Known rows, with every step that occurs
raliga/gesov/tipos/redan/taki: [-0.74 -0.97  1.22 -1.66  0.19  1.92 -0.93  3.76 -3.75  3.29  1.70  1.74
 -0.49  0.52 -2.04 -2.94 -0.50 -0.81  1.02 -1.76 -4.43  1.08 -3.37  4.23
 -1.14]
numus/babaz/redan/gesov: [-2.87 -0.92  0.07 -1.08 -0.77  0.84  2.04 -0.29 -0.81  2.21  1.87  0.59
 -0.48  1.91 -2.92 -0.43  1.28  1.92  1.19 -3.09 -1.48  0.79 -2.23  3.05
  2.36]
numus/babaz/redan/tatup: [-1.87 -0.34  1.30 -0.11  0.84  1.07  1.15 -2.39 -0.63  3.21  2.88 -3.17
 -0.19  2.37 -2.80  0.37  0.37  2.19  2.92 -4.26 -1.67  0.85 -1.98  4.57
  2.83]
gesov/tipos/raliga: [ 1.51  0.77 -0.26 -2.14  1.59  1.24 -0.79 -0.32 -1.01  1.67  3.19 -1.50
  0.62  0.23 -3.90  0.14 -0.85  0.64 -0.03  0.20 -5.37  1.82 -0.07  4.55
  2.32]
tatup/redan/babaz/numus: [-2.08 -0.69 -0.53 -1.15  0.66  1.14 -0.23 -0.55  0.57 -1.59  1.18 -1.15
 -1.19 -0.24 -1.61  0.59 -0.63 -1.40  0.73 -2.12 -3.60 -0.93 -0.31  1.73
 -2.12]
tipos/gesov: [ 0.63 -0.78 -2.77 -1.62  0.68  0.29  1.08  2.95 -0.37  0.20  3.50 -0.42
 -1.19 -0.08 -4.14 -0.84 -1.14  0.61 -0.43 -1.83 -4.84  1.79 -1.62  1.00
 -1.15]
tatup/redan/tipos/raliga/gesov: [ 2.13 -1.39  1.69 -1.23 -0.33  1.03 -0.69  3.56 -4.27  1.07  0.94 -2.31
 -0.73  0.48 -1.14 -0.40 -1.81 -0.05  0.08 -2.50 -4.60 -1.18 -0.83  0.51
 -2.58]
babaz/redan/gesov/tipos/raliga: [ 1.80  0.47  0.91 -0.84  0.31  1.63 -0.01  1.61 -2.42  1.78  2.37  2.01
 -0.13  1.79 -2.42 -0.60  0.23  0.71  0.39 -0.60 -1.90  2.26 -2.78  3.75
  2.06]
babaz/numus/redan/raliga: [ 0.09 -0.99  2.10 -0.81  1.01  1.87 -1.44  1.73  0.85 -0.23  0.43 -1.12
 -0.57  1.73 -2.21  1.94 -0.36  2.03  1.28 -3.29 -1.18  0.91 -0.28  2.34
  0.65]
numus/redan: [ 0.79 -0.76 -0.43  0.20 -0.88  1.49  0.59  1.06 -0.47  2.68  2.30  0.46
  0.90  0.31 -2.94 -0.85 -0.85  1.28  0.81 -1.87 -2.80  0.73  0.51  1.55
  1.05]
raliga/tipos: [ 0.92 -1.27 -0.64 -0.06  0.06  2.64 -0.42  2.00 -1.25  2.21  2.98 -0.18
 -0.48  0.02 -1.62 -0.27 -0.34 -1.10  2.02 -2.54 -5.63  0.68 -1.59  3.74
 -1.06]
gesov/tipos/redan/raliga: [-0.41  0.47  0.70 -3.06  1.41  0.40 -0.78  0.72 -3.86  3.20  2.52 -0.70
 -0.66  1.14 -4.59  0.23  0.02  0.48  0.22 -1.82 -2.74  1.42 -1.81  4.54
 -0.71]
raliga/gesov/tipos: [ 0.29 -1.10 -0.23  0.29  1.58  2.44 -0.86  3.39 -1.05  4.48  1.22  0.97
  0.49  0.24 -2.16 -1.39  1.35 -0.75  1.32 -1.79 -3.88  0.88 -2.85  3.68
 -0.21]
numus/babaz/redan/tipos/gesov: [-1.84  0.34 -1.54 -1.95 -0.44  0.25  1.22  1.23 -1.15  1.67  1.26  0.63
 -0.64  1.54 -2.69  0.16  0.50  2.56  1.81 -3.54 -1.69  1.67 -1.09  2.18
 -0.21]
babaz/numus/redan: [ 0.35 -0.59 -0.01 -0.81  0.44  2.22 -1.46  1.63  1.28  0.49  0.20  0.61
 -0.03  0.54 -1.23  0.11 -0.42  0.99  1.44 -2.66 -1.42  1.11  0.26  2.11
  0.50]
babaz/numus: [-0.29 -0.60 -0.42 -1.76  1.96  2.05 -1.31  1.02  1.59 -0.14  1.28 -0.18
 -0.56  0.56 -1.09  0.03 -0.27 -0.18  1.47 -2.99 -3.53  1.14 -1.14  2.83
  0.50]
tatup/redan: [ 0.60 -1.37 -0.28 -0.42  0.23  0.72  1.37  0.43 -2.34  1.87  2.75 -2.93
 -0.64 -0.09 -2.55 -0.65 -0.97 -0.33  0.54 -2.00 -4.11 -1.00 -1.00  0.90
 -2.21]
tipos/raliga/gesov: [ 1.08 -1.01  0.48 -0.45  0.19  2.47 -1.23  2.49 -1.20 -0.07  2.44 -3.46
  0.44 -0.11 -2.89 -0.60 -1.05  0.00  0.28 -2.12 -6.02  0.22 -2.05  2.53
  1.95]
numus/babaz: [-3.29 -0.84 -1.01 -1.92  0.22  0.44  1.77 -1.91  0.51  2.12  2.70 -2.46
  0.27  0.57 -4.05  0.06  0.44  1.74  1.04 -2.71 -4.43  0.21 -0.27  3.55
  2.60]
gesov/tipos/redan/babaz: [-2.40  1.53 -2.30 -2.96  0.46  0.74 -0.77 -0.53 -1.45  2.71  2.08  2.31
 -0.20 -0.13 -4.15 -1.31  0.14 -1.22 -0.05 -0.87 -3.78  1.77 -0.69  4.77
 -0.59]
tatup/redan/taki: [ 0.01 -1.89  2.11 -0.41 -0.36  0.89  2.18  0.65 -2.97  0.36  3.74 -1.95
 -0.95  0.63 -1.71 -1.23 -2.86  0.09  0.63 -1.29 -5.86 -0.85 -1.24  1.39
 -1.49]
numus/redan/raliga/gesov/tipos: [ 0.94 -1.29  2.37  0.95  0.26  1.96 -0.67  3.72 -1.99  3.70  0.84 -0.18
  0.57  1.67 -3.61  1.02  0.88  1.73  0.93 -2.19 -1.54  0.37 -1.55  2.85
  0.54]
babaz/numus/redan/tipos: [ 1.03 -0.46  0.98 -1.64  0.59  1.78 -2.00  3.19  0.51  1.06 -0.77  3.30
 -0.22  1.34  0.05 -0.18 -0.80  1.29  1.64 -3.42 -1.41  1.54  1.34  1.61
 -0.87]

Rows
[ 1.12 -0.98  0.58 -1.41  0.17  0.34  0.78  2.04 -3.33  2.69  1.73 -0.17
 -0.87  0.81 -1.15 -0.69 -1.34 -0.12  0.58 -2.67 -4.02 -0.63  0.19  0.39
 -3.64] -> tatup/redan/tipos
[ 1.91  1.13  0.90 -0.92 -0.33  1.87 -1.02  1.29 -2.28  0.88  2.14  0.00
  0.55  1.41 -0.78 -0.08 -1.23  1.13  1.83 -2.45 -3.03  1.75 -0.96  2.60
  1.29] -> babaz/redan/tipos/raliga
[ 0.88 -0.57  1.96  1.42  0.01  3.06 -0.37  1.42 -2.30  1.33  2.89 -1.82
 -0.43  1.85 -1.74  2.00  0.51  0.50  3.03 -3.45 -2.59  0.83 -3.66  4.03
 -0.08] -> babaz/redan/raliga/tipos
[ 1.32 -1.29 -2.39 -0.85 -0.17  1.73  0.07  4.09 -1.41  0.46  2.99  0.39
 -1.80 -0.30 -2.68 -0.39 -0.72 -0.66  0.91 -2.11 -5.35  1.55 -2.23  2.34
 -2.95] -> raliga/tipos/gesov
[-0.70 -1.05 -0.15 -3.47 -0.79  0.17  0.35  2.84 -3.70  2.33  2.42  2.07
 -1.58  0.81 -3.79 -2.97 -1.01 -0.44 -0.93 -2.70 -3.20  1.31 -2.38  2.05
 -0.76] -> tipos/redan/gesov
[ 0.69  0.46  0.87 -2.91  2.23  0.37 -1.09  0.43 -3.56  5.21  2.64 -0.02
 -0.89  1.44 -3.56 -1.66 -0.83 -0.19  0.93 -2.35 -2.87  2.20 -1.52  5.19
 -0.80] -> gesov/tipos/redan/tatup
[-1.63 -0.07 -1.33  0.52 -1.19  1.57  0.29 -0.41  1.23  1.19  2.23  1.71
  1.04  0.14 -3.60 -0.40 -0.89  0.48  0.31 -1.41 -3.19  0.62  1.31  2.17
  1.32] -> numus/redan/babaz
[-1.94 -0.66 -1.16 -0.36 -0.27  0.82  1.24 -0.80 -0.72  0.34  2.92 -1.58
 -0.50 -0.34 -3.08 -0.16 -1.02 -1.08  0.14 -1.43 -4.69 -1.16  0.01  1.45
 -1.77] -> tatup/redan/babaz
[ 0.97 -1.70  0.59 -0.50 -1.17  0.93  0.99  3.20 -1.23  3.14  1.79  3.26
 -0.22  1.49 -3.06 -1.68 -0.76  1.37 -0.60 -1.82 -2.05  0.97 -0.13  0.99
  0.76] -> numus/redan/gesov
[ 0.45 -1.84  2.60  0.36  1.35  1.14  0.43  2.96 -3.92  2.79  1.31 -3.33
 -0.95  1.14 -2.88  1.47  0.59  0.17  0.53 -2.35 -2.99 -1.39 -2.99  2.14
 -2.51] -> tatup/redan/raliga/gesov/tipos
[-0.38 -0.55 -0.74 -1.60  0.60  1.94 -1.48  3.53 -3.34  4.39  0.52  0.87
 -0.11 -0.30 -2.65 -2.25  0.89 -1.18  0.88 -2.29 -3.04  0.94 -3.36  3.75
 -1.32] -> raliga/gesov/tipos/redan
[-2.20 -0.07 -1.62 -2.71 -0.61  2.56 -2.68  1.15 -0.84 -0.52  0.81  1.40
 -1.90 -0.68 -1.41 -0.40 -0.47 -2.52  1.57 -2.87 -4.07  1.10 -1.59  4.76
 -2.49] -> raliga/tipos/redan/babaz/numus
[ 2.05 -0.48  1.21 -2.35 -0.20  0.26 -0.13  1.47 -4.01  0.26  2.15 -2.43
 -0.61  0.48 -1.68 -0.14 -2.49  0.44 -0.10 -1.98 -4.85 -0.59  0.66  0.74
 -2.08] -> tatup/redan/tipos/raliga
[-3.22  0.74 -2.21 -2.80 -0.74  0.57 -0.34 -0.80 -1.14  0.70  2.79  0.51
 -0.56 -0.55 -4.18 -1.68 -1.06 -1.36  0.05 -2.25 -4.38  0.94 -0.98  3.24
 -0.61] -> tipos/redan/babaz
[ 0.25 -0.45  1.21 -2.51  1.00  0.56 -0.77  0.59 -3.31  3.69  3.41 -1.84
 -1.31  1.22 -3.38 -1.84 -2.03 -0.17  1.12 -3.99 -3.40  1.48 -1.81  3.75
 -0.74] -> tipos/redan/tatup
[-2.68  1.52 -1.99 -3.77  1.27  1.12 -2.36 -0.33 -0.26  0.93  0.63  2.59
 -0.91 -0.10 -2.86 -0.93  0.46 -1.44  0.55 -1.25 -2.71  2.00 -0.60  5.14
 -1.07] -> gesov/tipos/redan/babaz/numus
[ 1.39 -0.43  1.10 -2.62  0.98  0.59  0.01  2.21 -1.95  1.80  2.83  1.91
 -0.66  1.41 -3.82 -0.95 -0.66  0.62 -1.62  0.01 -4.56  1.96 -1.07  3.55
  1.77] -> redan/gesov/tipos/raliga
[ 0.70 -0.85  1.33 -1.34  1.65  1.72 -1.78  3.37 -3.89  5.60  1.07 -0.20
 -0.88  1.08 -2.59 -2.16  0.17 -0.90  1.43 -3.14 -2.82  1.24 -3.67  4.60
 -1.49] -> raliga/gesov/tipos/redan/tatup
[ 0.15 -1.51  2.23 -0.25  0.66  0.43  1.31  0.42 -3.14  0.79  3.08 -5.01
 -1.29  1.21 -3.56  1.65 -0.88  0.84  0.36 -2.71 -3.77 -1.46 -1.60  1.07
 -1.82] -> tatup/redan/raliga
[ 0.05 -1.04 -1.19 -2.09 -0.96  2.04 -1.11  2.04 -3.57  2.26  2.39 -0.01
 -1.25 -0.61 -2.03 -1.47 -0.90 -1.71  1.58 -2.98 -4.46  1.03 -2.09  3.94
 -2.47] -> raliga/tipos/redan
[ 1.66 -1.02 -1.04 -2.09  0.21 -0.58  0.96  3.95 -3.49  1.25  1.81  0.25
 -2.12  0.45 -2.07 -0.66 -1.84  0.41 -0.28 -2.28 -3.80  0.06 -0.27 -0.85
 -5.37] -> tatup/redan/tipos/gesov
[-2.22  0.14 -1.00 -2.23  1.05  2.50 -2.98  2.77 -0.72  1.45 -0.77  2.51
 -0.79 -0.24 -1.86 -1.25  1.43 -1.93  1.23 -2.32 -2.52  1.11 -2.71  4.57
 -1.74] -> raliga/gesov/tipos/redan/babaz/numus
[-3.00  0.03 -0.99 -0.38 -0.35  1.27  1.72 -2.23 -0.02  2.22  2.37 -2.15
  0.40  0.97 -2.86  0.26  1.26  2.02  2.41 -3.27 -2.04  0.62 -1.76  3.78
  2.71] -> numus/babaz/redan
[-3.31 -1.07  1.69  0.78  0.03  1.83  0.68  0.21 -1.03  1.60  1.28 -3.90
 -0.01  2.01 -3.38  1.84  2.13  2.54  2.63 -4.47 -1.46 -0.27 -3.59  3.74
  2.40] -> numus/babaz/redan/raliga/gesov
[ 1.77 -0.64  1.33 -1.56  0.22  1.85 -1.86  4.16 -2.13  1.21  1.23 -0.11
  0.16  0.92 -1.38 -0.74 -1.40  0.44  0.61 -2.73 -5.46  0.68 -0.80  2.13
  0.30] -> redan/tipos/raliga/gesov
[ 0.94 -2.24  2.13  0.07  0.01  1.36  0.46  1.78 -4.16  1.03  2.86 -4.31
 -1.71  0.82 -2.41  2.10 -0.67 -0.19  1.17 -2.65 -4.20 -1.53 -2.06  2.30
 -3.44] -> tatup/redan/raliga/tipos
[-2.78  0.20 -1.28 -1.35  1.38  1.99 -1.42 -0.60  3.38 -1.52  1.54  1.11
 -0.43  0.17 -2.06  0.41 -0.20 -0.93  1.01 -2.44 -4.33  1.02 -0.19  3.46
  0.93] -> redan/babaz/numus
[ 1.12 -1.57  1.93  0.82 -0.84  2.21 -0.40  2.53 -1.93  1.91  2.26 -1.31
 -0.11  1.39 -3.02  1.77 -0.29  1.46  1.50 -2.73 -2.90  0.29 -0.57  2.90
 -0.20] -> numus/redan/raliga/tipos
[-3.27 -0.50  1.13 -0.49 -0.69  1.58  2.15 -1.99 -0.62  0.94  3.26 -1.32
  0.25  1.64 -2.15 -0.28 -0.36  2.47  2.55 -2.72 -3.46  0.77 -1.93  4.10
  3.14] -> numus/babaz/redan/taki
[ 0.53 -1.10  2.58 -0.02  1.49  2.62 -2.61  3.86 -0.07  1.50 -1.09  0.18
 -0.42  1.72 -1.78  1.77  1.26  1.44  1.61 -2.90 -0.48  0.81 -1.51  3.32
 -0.07] -> babaz/numus/redan/raliga/gesov/tipos
[ 0.86 -0.99  1.01 -1.62  0.90  1.42 -1.31  3.65  0.17  2.19 -0.66  4.60
 -1.03  1.62 -1.55 -0.51  0.49  0.88  0.15 -1.43 -0.56  1.83 -0.27  2.75
  0.02] -> babaz/numus/redan/gesov/tipos
